Each row was made from one path, in order. Every step used is in the known rows, and no mark comes twice. Write each row's path.
Known rows
q-c-g: [-0.03 -0.07 -0.18  0.21 -0.21 -0.03  0.04 -0.29 -0.07  0.07  0.05 -0.08
 -0.40 -0.01 -0.04 -0.03  0.09  0.08 -0.20 -0.14 -0.18  0.14  0.01]
f-q-g-s-c: [-0.55 -0.38 -0.12  0.73 -0.51  0.08 -0.34  0.15  0.04  0.04 -0.06  0.01
  0.01 -0.18 -0.16  0.17  0.11  0.05  0.03 -0.40 -0.48  0.41  0.48]
f-g-s: [ 0.08  0.06 -0.02  0.26 -0.26  0.52 -0.20 -0.18 -0.10 -0.07 -0.14  0.03
  0.28 -0.16  0.07 -0.01  0.18  0.17  0.06 -0.27 -0.20 -0.14  0.12]
s-q-c: [ 0.11  0.01 -0.06  0.30 -0.04 -0.39 -0.03  0.12 -0.07  0.28  0.00 -0.04
 -0.12  0.09 -0.13  0.07 -0.10 -0.02 -0.09  0.03 -0.28  0.25  0.08]
f-g-q-c-k: [ 0.23  0.02  0.06  0.33 -0.22  0.48  0.09 -0.13 -0.17  0.29  0.31 -0.13
  0.20  0.04  0.05 -0.06  0.10 -0.14 -0.40 -0.23 -0.49  0.24  0.32]
f-q: [-0.44 -0.12 -0.04  0.19 -0.16  0.18 -0.08 -0.02 -0.21  0.10 -0.04  0.00
 -0.19 -0.04  0.06  0.04  0.10  0.10 -0.09 -0.19 -0.12  0.25  0.12]
k-c-g: [-0.01  0.06  0.09 -0.23 -0.16  0.23  0.08 -0.14 -0.15 -0.34 -0.19 -0.10
  0.12 -0.20  0.02 -0.28  0.23  0.13  0.11 -0.19 -0.01 -0.07 -0.13]
q-c-f-g-s: [ 0.06  0.20 -0.19  0.32 -0.62  0.20  0.00 -0.30 -0.26 -0.07  0.09 -0.04
  0.32 -0.27  0.14  0.10  0.28  0.40 -0.20 -0.14 -0.26  0.06  0.13]
q-g-f: [-0.14 -0.06 -0.09  0.23  0.17 -0.07 -0.06  0.19  0.12  0.18  0.02 -0.08
  0.24  0.04 -0.10  0.24  0.08  0.20  0.00 -0.07 -0.22  0.28  0.20]
s-c-f-g: [ 0.02 -0.02 -0.11  0.40 -0.35  0.48  0.26  0.16 -0.24 -0.26 -0.03 -0.10
  0.32 -0.04  0.04  0.03  0.19  0.28  0.02 -0.21 -0.13  0.02  0.41]
g-s-c: [-0.11 -0.16 -0.17  0.32 -0.34  0.15 -0.24  0.04  0.25 -0.01  0.00  0.09
  0.01 -0.13 -0.15 -0.13  0.04  0.06  0.08 -0.14 -0.19 -0.06  0.24]
k-c: [ 0.00  0.06  0.09 -0.34 -0.02  0.01  0.12  0.05 -0.14 -0.21 -0.12 -0.11
  0.58 -0.11  0.06 -0.12  0.14 -0.01  0.09 -0.12 -0.03  0.03 -0.08]
c-f-q-g-s: [-0.50  0.00  0.03  0.50 -0.72 -0.09 -0.26 -0.08 -0.15 -0.16 -0.01  0.03
  0.04 -0.47  0.06  0.17  0.27  0.45 -0.01 -0.14 -0.26  0.30  0.09]
s-f-g-q: [ 0.38 -0.16  0.07  0.54 -0.13  0.55  0.15  0.07 -0.10  0.20  0.00  0.03
  0.39  0.06 -0.48 -0.21  0.26  0.20  0.15 -0.24 -0.12  0.06  0.37]
f-q-c: [-0.39 -0.16 -0.20  0.22 -0.23 -0.04 -0.03 -0.15 -0.31  0.29  0.16 -0.09
 -0.19  0.05  0.07  0.17  0.03  0.04 -0.30 -0.26 -0.31  0.51  0.16]
u-c-g: [ 0.08 -0.03 -0.04  0.16 -0.43  0.11 -0.01 -0.11 -0.04 -0.32 -0.09  0.02
 -0.58  0.09 -0.09 -0.08 -0.18  0.24  0.23  0.02 -0.10 -0.13  0.06]
g-s-q-c-k: [ 0.12  0.09  0.00  0.36 -0.45 -0.25 -0.46  0.19  0.08  0.22  0.06  0.03
 -0.24 -0.19  0.09 -0.19 -0.01 -0.15 -0.19  0.12 -0.54  0.00  0.16]
g-s-f-q: [-0.25 -0.30 -0.13  0.48 -0.50  0.16 -0.37  0.12 -0.03  0.15 -0.08  0.12
 -0.17 -0.23 -0.23 -0.23  0.33  0.23  0.15 -0.20 -0.20  0.06  0.28]
u-c-f-g-q: [ 0.24  0.21  0.11  0.28 -0.62  0.43  0.31 -0.16 -0.23 -0.30  0.13  0.00
  0.19  0.09 -0.14  0.08 -0.04  0.57  0.17 -0.03 -0.12  0.04  0.20]
k-c-f-q-g: [-0.46  0.00  0.16  0.07 -0.42 -0.11  0.12  0.11 -0.43 -0.39 -0.07 -0.21
  0.58 -0.27  0.15  0.12  0.31  0.26  0.03 -0.22 -0.18  0.46  0.04]
c-k: [ 0.04  0.01  0.10  0.00 -0.13  0.10 -0.13  0.23 -0.01 -0.03  0.10 -0.02
 -0.10 -0.14  0.23 -0.20  0.04 -0.25 -0.17  0.08 -0.20 -0.10  0.14]
f-q-g-s-c-k: [-0.53 -0.35 -0.02  0.75 -0.62  0.16 -0.47  0.33  0.04 -0.01  0.04 -0.01
 -0.07 -0.27  0.06 -0.05  0.12 -0.23 -0.11 -0.28 -0.64  0.27  0.60]
c-g-s: [-0.06  0.06 -0.05  0.21 -0.44  0.27 -0.27 -0.32  0.17 -0.13 -0.16  0.12
 -0.42 -0.37 -0.08 -0.19  0.20  0.30  0.08 -0.15 -0.06 -0.21 -0.13]
k-c-g-f: [-0.15  0.07 -0.09 -0.25 -0.02  0.42  0.04 -0.04 -0.02 -0.16 -0.13 -0.13
  0.14 -0.19  0.03 -0.25  0.39  0.46  0.10 -0.27 -0.04  0.07 -0.05]
k-c-f-g-s: [ 0.08  0.29  0.08 -0.10 -0.56  0.47  0.02 -0.14 -0.33 -0.50 -0.18 -0.08
  0.81 -0.42  0.24 -0.13  0.43  0.43  0.12 -0.23 -0.09 -0.15 -0.02]
c-f-g-s: [ 0.03  0.25 -0.04  0.24 -0.53  0.42 -0.08 -0.18 -0.19 -0.27 -0.08  0.04
  0.33 -0.35  0.13  0.00  0.34  0.46  0.03 -0.14 -0.10 -0.16  0.04]
u-c-k: [ 0.16 -0.01  0.09  0.03 -0.40 -0.05 -0.10  0.27 -0.04 -0.26  0.14  0.01
 -0.26  0.10  0.22 -0.15 -0.26 -0.20  0.03  0.20 -0.35 -0.17  0.25]

Write each row's path
[ 0.08  0.15 -0.15  0.22 -0.32  0.15  0.29 -0.17 -0.42 -0.08  0.14 -0.15
  0.30  0.01  0.19  0.19  0.18  0.26 -0.23 -0.11 -0.18  0.21  0.17]
q-c-f-g
[ 0.17  0.03  0.16  0.27 -0.04  0.64  0.14 -0.18 -0.13  0.11 -0.01 -0.02
  0.29  0.06 -0.17  0.02  0.13  0.19 -0.01 -0.26 -0.12  0.10  0.10]
f-g-q
[-0.45  0.08  0.08 -0.20 -0.43  0.15  0.13  0.01 -0.43 -0.33 -0.05 -0.12
  0.31 -0.27  0.22 -0.09  0.33  0.40 -0.01 -0.18 -0.03  0.27 -0.06]
k-c-f-q
[ 0.05  0.26 -0.11  0.36 -0.58 -0.42 -0.15 -0.04  0.02  0.03  0.04  0.05
 -0.12 -0.26 -0.06 -0.03  0.12  0.45 -0.04  0.16 -0.27  0.08 -0.08]
g-s-q-c-f
[ 0.07  0.18 -0.05  0.27 -0.29 -0.47  0.09  0.10 -0.13  0.05  0.07 -0.04
 -0.13 -0.03 -0.05  0.06 -0.01  0.32 -0.08  0.18 -0.21  0.22 -0.02]
s-q-c-f
[-0.21 -0.31 -0.09  0.42 -0.25  0.09 -0.12  0.24 -0.21  0.16 -0.04  0.02
 -0.17 -0.03 -0.21 -0.17  0.24  0.11  0.10 -0.14 -0.14  0.20  0.32]
s-f-q
[-0.53 -0.09 -0.21  0.28 -0.18  0.58 -0.18 -0.11 -0.09  0.19 -0.07 -0.02
 -0.67 -0.17  0.00 -0.08  0.33  0.59 -0.05 -0.38 -0.13  0.33  0.12]
c-g-f-q
[ 0.08  0.21  0.11 -0.19 -0.26  0.41  0.32  0.03 -0.48 -0.49 -0.11 -0.19
  0.83 -0.20  0.24 -0.07  0.33  0.30  0.07 -0.20 -0.01  0.02  0.03]
k-c-f-g
[-0.26 -0.27 -0.15  0.63 -0.69  0.43 -0.41 -0.07 -0.06  0.01 -0.20  0.10
 -0.53 -0.41 -0.27 -0.38  0.44  0.41  0.18 -0.27 -0.22  0.03  0.23]
c-g-s-f-q
[ 0.18 -0.19 -0.30  0.48 -0.55 -0.07 -0.27 -0.19  0.11  0.12  0.00  0.05
 -0.34 -0.22 -0.35 -0.32  0.35  0.25  0.05 -0.13 -0.27 -0.04  0.19]
q-c-g-s-f
[-0.02  0.22  0.08 -0.34 -0.30 -0.04  0.23  0.04 -0.22 -0.42  0.00 -0.12
  0.59 -0.25  0.18 -0.15  0.24  0.28  0.06  0.04  0.10  0.02 -0.11]
k-c-f
[-0.29  0.01 -0.03  0.19 -0.73  0.00  0.09  0.01 -0.34 -0.32  0.07 -0.01
 -0.33  0.01  0.13  0.10 -0.09  0.49  0.10  0.02 -0.13  0.19  0.17]
u-c-f-q
[-0.64 -0.30 -0.35  0.52 -0.30  0.73 -0.10  0.12 -0.01  0.20 -0.04 -0.04
 -0.61 -0.05 -0.15 -0.11  0.27  0.50 -0.04 -0.47 -0.29  0.39  0.42]
s-c-g-f-q
[ 0.15 -0.10 -0.01  0.11 -0.51  0.22 -0.22 -0.02  0.05 -0.30 -0.25  0.01
  0.19 -0.46 -0.26 -0.56  0.49  0.27  0.33 -0.21 -0.09 -0.23  0.06]
k-c-g-s-f
[ 0.01  0.07  0.21 -0.12 -0.23  0.43  0.15 -0.32  0.03 -0.17 -0.04 -0.07
  0.16 -0.22 -0.24 -0.31  0.30  0.28  0.11 -0.24  0.03  0.12 -0.17]
k-c-g-q
[-0.22 -0.32 -0.31  0.59 -0.54 -0.06 -0.36 -0.03 -0.11  0.34  0.08  0.04
 -0.10 -0.13 -0.22 -0.13  0.30  0.17 -0.07 -0.21 -0.41  0.29  0.37]
g-s-f-q-c
[ 0.16  0.35  0.16  0.14 -0.51  0.32 -0.07  0.08 -0.32 -0.40 -0.32 -0.05
  0.65 -0.40  0.11 -0.17  0.36  0.50  0.25 -0.17 -0.20 -0.10 -0.03]
k-c-f-g-s-q
[-0.56 -0.27 -0.08  0.64 -0.51 -0.05  0.09  0.24 -0.19 -0.14  0.02 -0.11
  0.06 -0.12 -0.07  0.21  0.14  0.23 -0.03 -0.21 -0.30  0.50  0.41]
s-c-f-q-g
[ 0.25  0.27  0.05  0.52 -0.83  0.15 -0.10  0.09 -0.26 -0.42 -0.23  0.11
 -0.01 -0.11 -0.04  0.00 -0.08  0.58  0.36  0.09 -0.30 -0.21  0.17]
u-c-f-g-s-q
[ 0.19 -0.12 -0.11  0.35 -0.33 -0.02 -0.28  0.11  0.19  0.04 -0.04  0.13
  0.08 -0.26 -0.29 -0.29  0.24  0.13  0.21  0.00 -0.09 -0.21  0.20]
g-s-f
[-0.08 -0.04  0.03  0.35 -0.27 -0.20 -0.30 -0.05  0.18 -0.06 -0.07  0.02
  0.25 -0.23 -0.12  0.14  0.05  0.02  0.06 -0.06 -0.25  0.05  0.05]
q-g-s
[-0.16 -0.39 -0.28  0.49 -0.29 -0.16 -0.04  0.11 -0.27  0.37  0.12 -0.08
 -0.15  0.07 -0.20 -0.07  0.20  0.03 -0.14 -0.18 -0.31  0.42  0.42]
s-f-q-c
[ 0.35 -0.18 -0.04  0.40 -0.07  0.35  0.08  0.22 -0.25  0.00 -0.13 -0.03
  0.28  0.04 -0.21 -0.15  0.24  0.02  0.17 -0.15 -0.14 -0.04  0.41]
s-f-g
[ 0.01  0.05  0.13  0.22 -0.19  0.42  0.06 -0.36  0.14  0.07  0.02  0.05
 -0.43 -0.08 -0.29 -0.17  0.15  0.35  0.03 -0.17  0.05  0.07 -0.11]
c-g-q
[-0.12 -0.22  0.00  0.58 -0.46 -0.04 -0.40  0.38  0.29 -0.11  0.08 -0.04
  0.14 -0.23 -0.01 -0.10  0.05 -0.34 -0.05 -0.10 -0.53  0.04  0.47]
q-g-s-c-k
[-0.49 -0.14 -0.39  0.22 -0.06  0.15 -0.08 -0.03 -0.17  0.50  0.19 -0.09
 -0.11  0.07  0.09  0.19  0.19  0.37 -0.33 -0.28 -0.37  0.63  0.25]
g-f-q-c
